Every row comes from one small tree of marks. The marks that hang from a mark follow it in brackets, in the order of their numbers. Every link used is in the known rows. Which tree was each row made from?
Known rows:
k361(k740): [-0.26 -0.27 -0.07  0.07 -0.01  0.03 -0.05  0.15  0.17 -0.45  0.04 -0.01
  0.05  0.02  0.01  0.07 -0.12 -0.12 -0.05  0.06  0.08  0.05 -0.16]
k740(k361 k520(k497)): [-0.29 -0.06 -0.22  0.16 -0.16  0.25  0.00  0.02  0.16 -0.28  0.02  0.02
  0.00 -0.06 -0.07 -0.04 -0.18  0.05 -0.12 -0.09  0.03 -0.21 -0.16]
k378(k268): [-0.16 -0.27 -0.12 -0.02  0.08  0.27  0.01  0.01  0.10 -0.33 -0.14 -0.07
 -0.17 -0.01 -0.20  0.20  0.02 -0.07  0.04 -0.05 -0.07  0.04 -0.16]
k378(k90 k268 k829): [-0.08 -0.05 -0.08  0.04  0.04  0.40  0.17  0.09  0.04 -0.43 -0.23 -0.13
 -0.25  0.07 -0.12  0.23  0.10  0.12 -0.06 -0.08 -0.21  0.04 -0.17]
k740(k361 k520): [-0.23 -0.06 -0.15  0.16 -0.20  0.12 -0.04  0.05  0.11 -0.35  0.08 -0.07
 -0.07  0.04 -0.10  0.02 -0.08 -0.08 -0.02 -0.12  0.01 -0.08 -0.13]
k406(k497(k520(k740))): [-0.11 -0.16 -0.17  0.14  0.08  0.09 -0.27 -0.02  0.06 -0.33 -0.01 -0.14
 -0.35  0.01 -0.28  0.03  0.08  0.12 -0.01 -0.18  0.03 -0.12 -0.11]
k361(k740(k520)): [-0.23 -0.16  0.00  0.12 -0.07  0.10 -0.13  0.15  0.16 -0.40  0.24  0.04
  0.13  0.10 -0.09 -0.07 -0.11 -0.09 -0.06 -0.07  0.02  0.00 -0.14]
k361(k378): [-0.14 -0.28  0.05  0.09  0.05  0.02 -0.17  0.13  0.06 -0.40  0.00 -0.10
  0.08  0.09 -0.11  0.04 -0.09 -0.15  0.05  0.02  0.00 -0.02 -0.21]
k378(k361): [-0.29 -0.08 -0.06  0.09 -0.09 -0.01  0.05  0.14  0.05 -0.40 -0.08 -0.09
 -0.03 -0.01 -0.04  0.12 -0.07  0.00 -0.02  0.01 -0.04  0.02 -0.23]
k361(k378 k740(k520(k497))): [-0.17 -0.24  0.08  0.20  0.01  0.13 -0.23  0.15  0.17 -0.39  0.19  0.12
  0.30  0.10 -0.04 -0.17 -0.26 -0.02 -0.13  0.02  0.04 -0.10 -0.16]
k520(k497(k406) k740(k361)): [-0.32 -0.14 -0.31  0.30 -0.07  0.07 -0.02  0.02  0.06 -0.23 -0.14 -0.14
  0.00 -0.09  0.12  0.08 -0.24  0.13  0.09  0.10  0.08 -0.14 -0.16]
k378(k90 k361(k740) k829): [-0.19  0.05  0.04  0.18 -0.16  0.03  0.18  0.28  0.05 -0.58 -0.18 -0.08
 -0.03  0.11  0.19  0.15 -0.09  0.19 -0.18  0.09 -0.10  0.15 -0.16]
k378(k829): [-0.17 -0.05  0.00  0.10 -0.06  0.11  0.13  0.05  0.09 -0.43 -0.12 -0.12
 -0.09  0.03 -0.07  0.11 -0.03 -0.01 -0.06 -0.06 -0.01  0.01 -0.26]
k361(k378(k90 k829) k740): [-0.06 -0.13  0.13  0.18 -0.02  0.05 -0.04  0.26  0.06 -0.57 -0.10 -0.09
  0.10  0.20  0.12  0.06 -0.09  0.05 -0.11  0.13 -0.09  0.11 -0.15]
k406(k497(k520(k740(k361)))): [-0.09 -0.11 -0.27  0.20 -0.08  0.00 -0.17 -0.05  0.07 -0.36 -0.12 -0.18
 -0.45  0.01 -0.14  0.07  0.03  0.11 -0.03 -0.13  0.08 -0.09 -0.04]
k520(k740(k361(k378))): [-0.10 -0.24 -0.26  0.31 -0.06 -0.14 -0.07  0.09 -0.04 -0.33 -0.14 -0.18
  0.09  0.11  0.02  0.07 -0.17 -0.01  0.02  0.04  0.10  0.10 -0.11]
k406(k497(k520(k740(k361(k378))))): [ 0.02 -0.16 -0.16  0.27 -0.03 -0.10 -0.30 -0.02  0.03 -0.39 -0.12 -0.17
 -0.32  0.13 -0.11  0.02  0.00  0.05  0.00 -0.08  0.07 -0.03 -0.01]
k497(k406 k520(k740)): [-0.17 -0.22 -0.06  0.25  0.06  0.00 -0.25 -0.05  0.00 -0.33  0.07 -0.19
 -0.12  0.07 -0.21  0.10  0.01 -0.07  0.16  0.06 -0.05 -0.07 -0.06]
k740(k520(k497)): [-0.30 -0.11 -0.09  0.13 -0.01  0.32 -0.09  0.04  0.14 -0.27  0.16  0.05
  0.07 -0.07 -0.19 -0.12 -0.15  0.07 -0.09 -0.13 -0.03 -0.25 -0.25]
k497(k406 k520(k740(k361))): [-0.16 -0.16 -0.15  0.30 -0.09 -0.06 -0.16 -0.08  0.03 -0.32 -0.08 -0.21
 -0.19  0.06 -0.09  0.16 -0.04 -0.07  0.17  0.12  0.02 -0.02  0.01]
k497(k406 k520(k740(k361(k378)))): [-0.03 -0.23 -0.02  0.36 -0.07 -0.16 -0.27 -0.04 -0.04 -0.37 -0.04 -0.23
 -0.07  0.17 -0.05  0.11 -0.09 -0.12  0.20  0.16  0.02  0.02  0.04]

Write each row's tree:
[-0.34 -0.02 -0.07  0.21 -0.16  0.25 -0.12 -0.01  0.17 -0.24  0.10 -0.04
  0.00 -0.04  0.02 -0.02 -0.18  0.00  0.06  0.01 -0.04 -0.27 -0.21]	k740(k361 k520(k497(k406)))
[-0.32 -0.17 -0.19  0.24  0.08  0.15 -0.12  0.03  0.04 -0.20 -0.02 -0.11
  0.08 -0.09 -0.02  0.02 -0.20  0.13  0.11  0.07  0.02 -0.19 -0.25]	k520(k497(k406) k740)
[-0.06 -0.02 -0.05  0.19 -0.13  0.07  0.04  0.19  0.01 -0.50 -0.24 -0.22
 -0.10  0.14  0.10  0.12 -0.07  0.05 -0.08  0.06 -0.11  0.04 -0.12]	k740(k361(k378(k90 k829)))
[-0.24 -0.07  0.08  0.27 -0.13  0.16 -0.24  0.06  0.12 -0.29  0.12 -0.06
  0.12  0.07  0.03 -0.07 -0.23 -0.06  0.09  0.07 -0.04 -0.23 -0.17]	k740(k361(k378) k520(k497(k406)))
[-0.07  0.00  0.01  0.13 -0.11  0.18  0.21  0.21  0.07 -0.55 -0.32 -0.06
 -0.13  0.13  0.10  0.26 -0.02  0.23 -0.16  0.07 -0.18  0.21 -0.10]	k378(k90 k268 k361(k740) k829)
[-0.24 -0.04  0.05  0.19 -0.18 -0.02 -0.06  0.20  0.11 -0.44  0.16  0.06
  0.14  0.12  0.00 -0.01 -0.13 -0.01 -0.12 -0.02  0.00  0.06 -0.14]	k378(k361(k740(k520)))
[ 0.06 -0.20  0.10  0.12  0.04  0.22  0.01  0.18  0.08 -0.55 -0.21 -0.07
 -0.03  0.25  0.03  0.18 -0.03  0.07 -0.11  0.08 -0.14  0.21 -0.07]	k361(k378(k90 k268 k829) k740)
[-0.05 -0.29  0.05  0.16  0.07  0.30 -0.16  0.10  0.17 -0.36  0.07  0.15
  0.20  0.12 -0.12 -0.05 -0.20  0.00 -0.13  0.01 -0.03  0.00 -0.07]	k361(k378(k268) k740(k520(k497)))
[-0.02 -0.01 -0.22  0.36 -0.10  0.00  0.08  0.18 -0.09 -0.44 -0.25 -0.24
 -0.02  0.16  0.12  0.12 -0.10  0.21 -0.07  0.02 -0.04  0.11 -0.10]	k520(k740(k361(k378(k90 k829))))
[-0.34 -0.14  0.08  0.16 -0.04  0.22 -0.21  0.08  0.22 -0.33  0.27  0.07
  0.16  0.02  0.01 -0.09 -0.22 -0.02  0.04  0.08 -0.01 -0.19 -0.20]	k361(k740(k520(k497(k406))))
[-0.18 -0.29  0.03  0.11  0.07  0.03 -0.20  0.28  0.09 -0.50  0.09 -0.06
  0.13  0.15  0.06  0.03 -0.12 -0.04 -0.06  0.15 -0.06  0.01 -0.11]	k361(k378(k90) k740)
[-0.36 -0.01  0.13  0.23 -0.15  0.11 -0.15  0.15  0.16 -0.36  0.18  0.07
  0.20  0.02  0.10 -0.06 -0.24  0.09  0.00  0.13 -0.05 -0.11 -0.20]	k378(k361(k740(k520(k497(k406)))))
[-0.35 -0.06  0.04  0.13  0.00  0.32 -0.20  0.02  0.13 -0.24  0.21 -0.01
  0.07 -0.05 -0.11 -0.10 -0.12  0.01  0.10 -0.02 -0.10 -0.32 -0.27]	k740(k520(k497(k406)))
[-0.30 -0.19 -0.05  0.15 -0.04  0.22 -0.09  0.13  0.20 -0.34  0.18  0.14
  0.17 -0.02 -0.06 -0.13 -0.21  0.04 -0.15 -0.03  0.04 -0.14 -0.17]	k361(k740(k520(k497)))
[-0.31 -0.04 -0.02  0.20 -0.15  0.09 -0.01  0.19  0.15 -0.38  0.10  0.12
  0.21  0.00  0.02 -0.10 -0.24  0.12 -0.18  0.02  0.01 -0.07 -0.18]	k378(k361(k740(k520(k497))))
[-0.11 -0.21 -0.30  0.29 -0.09 -0.07 -0.06 -0.07  0.01 -0.36 -0.13 -0.14
 -0.20  0.04 -0.13  0.12 -0.04  0.00 -0.03 -0.01  0.09  0.02  0.05]	k497(k520(k740(k361)))
[ 0.05 -0.13  0.06  0.09  0.08  0.30  0.00  0.13 -0.01 -0.47 -0.22 -0.15
 -0.13  0.18 -0.09  0.19  0.05  0.07 -0.02  0.01 -0.23  0.10 -0.15]	k361(k378(k90 k268 k829))
[-0.04 -0.03  0.17  0.25 -0.07  0.15 -0.13  0.25  0.07 -0.54  0.15 -0.04
  0.17  0.28  0.01 -0.08 -0.08  0.06 -0.13  0.00 -0.12  0.04 -0.12]	k361(k378(k90 k829) k740(k520))
[-0.08  0.06 -0.03  0.09 -0.07  0.28  0.23  0.15 -0.01 -0.46 -0.32 -0.12
 -0.25  0.10 -0.03  0.28  0.07  0.23 -0.08 -0.02 -0.26  0.12 -0.17]	k378(k90 k268 k361 k829)
[ 0.05 -0.08 -0.07  0.15 -0.07  0.24  0.13  0.12  0.01 -0.49 -0.35 -0.19
 -0.22  0.18  0.02  0.25 -0.01  0.07 -0.05  0.04 -0.17  0.13 -0.05]	k740(k361(k378(k90 k268 k829)))
[ 0.05 -0.28 -0.29  0.26 -0.02  0.02 -0.01  0.02 -0.02 -0.31 -0.28 -0.13
 -0.05  0.13 -0.06  0.20 -0.11  0.02  0.04  0.00  0.04  0.17 -0.02]	k520(k740(k361(k378(k268))))
[-0.07  0.04  0.00  0.29 -0.20  0.16  0.06  0.05  0.08 -0.40 -0.09 -0.02
  0.08  0.09 -0.01 -0.05 -0.21  0.06 -0.16 -0.07  0.00 -0.06 -0.17]	k740(k361(k378(k829)) k520(k497))
[ 0.17 -0.12 -0.19  0.31 -0.09  0.03  0.15  0.00 -0.05 -0.38 -0.40 -0.18
 -0.06  0.19  0.01  0.25 -0.11  0.10 -0.04 -0.04  0.01  0.27 -0.06]	k520(k740(k361(k378(k268 k829))))
[-0.18 -0.19 -0.20  0.34 -0.04 -0.03 -0.13  0.04  0.01 -0.25 -0.13 -0.15
  0.11  0.03  0.14  0.05 -0.28  0.08  0.11  0.17  0.04 -0.09 -0.14]	k520(k497(k406) k740(k361(k378)))
[-0.01 -0.39  0.05  0.07  0.08  0.10 -0.09  0.11  0.14 -0.45 -0.09  0.00
  0.05  0.15 -0.05  0.15 -0.10 -0.14 -0.02  0.09  0.00  0.18 -0.06]	k361(k378(k268) k740)
[-0.06  0.01  0.05  0.10 -0.12  0.17  0.26  0.04  0.03 -0.44 -0.35 -0.09
 -0.18  0.07 -0.07  0.30  0.01  0.11 -0.05 -0.05 -0.13  0.21 -0.19]	k378(k268 k361 k829)
[-0.21 -0.20  0.21  0.23  0.00  0.14 -0.32  0.12  0.17 -0.36  0.27  0.06
  0.31  0.11  0.04 -0.13 -0.27 -0.08  0.04  0.16 -0.04 -0.15 -0.18]	k361(k378 k740(k520(k497(k406))))
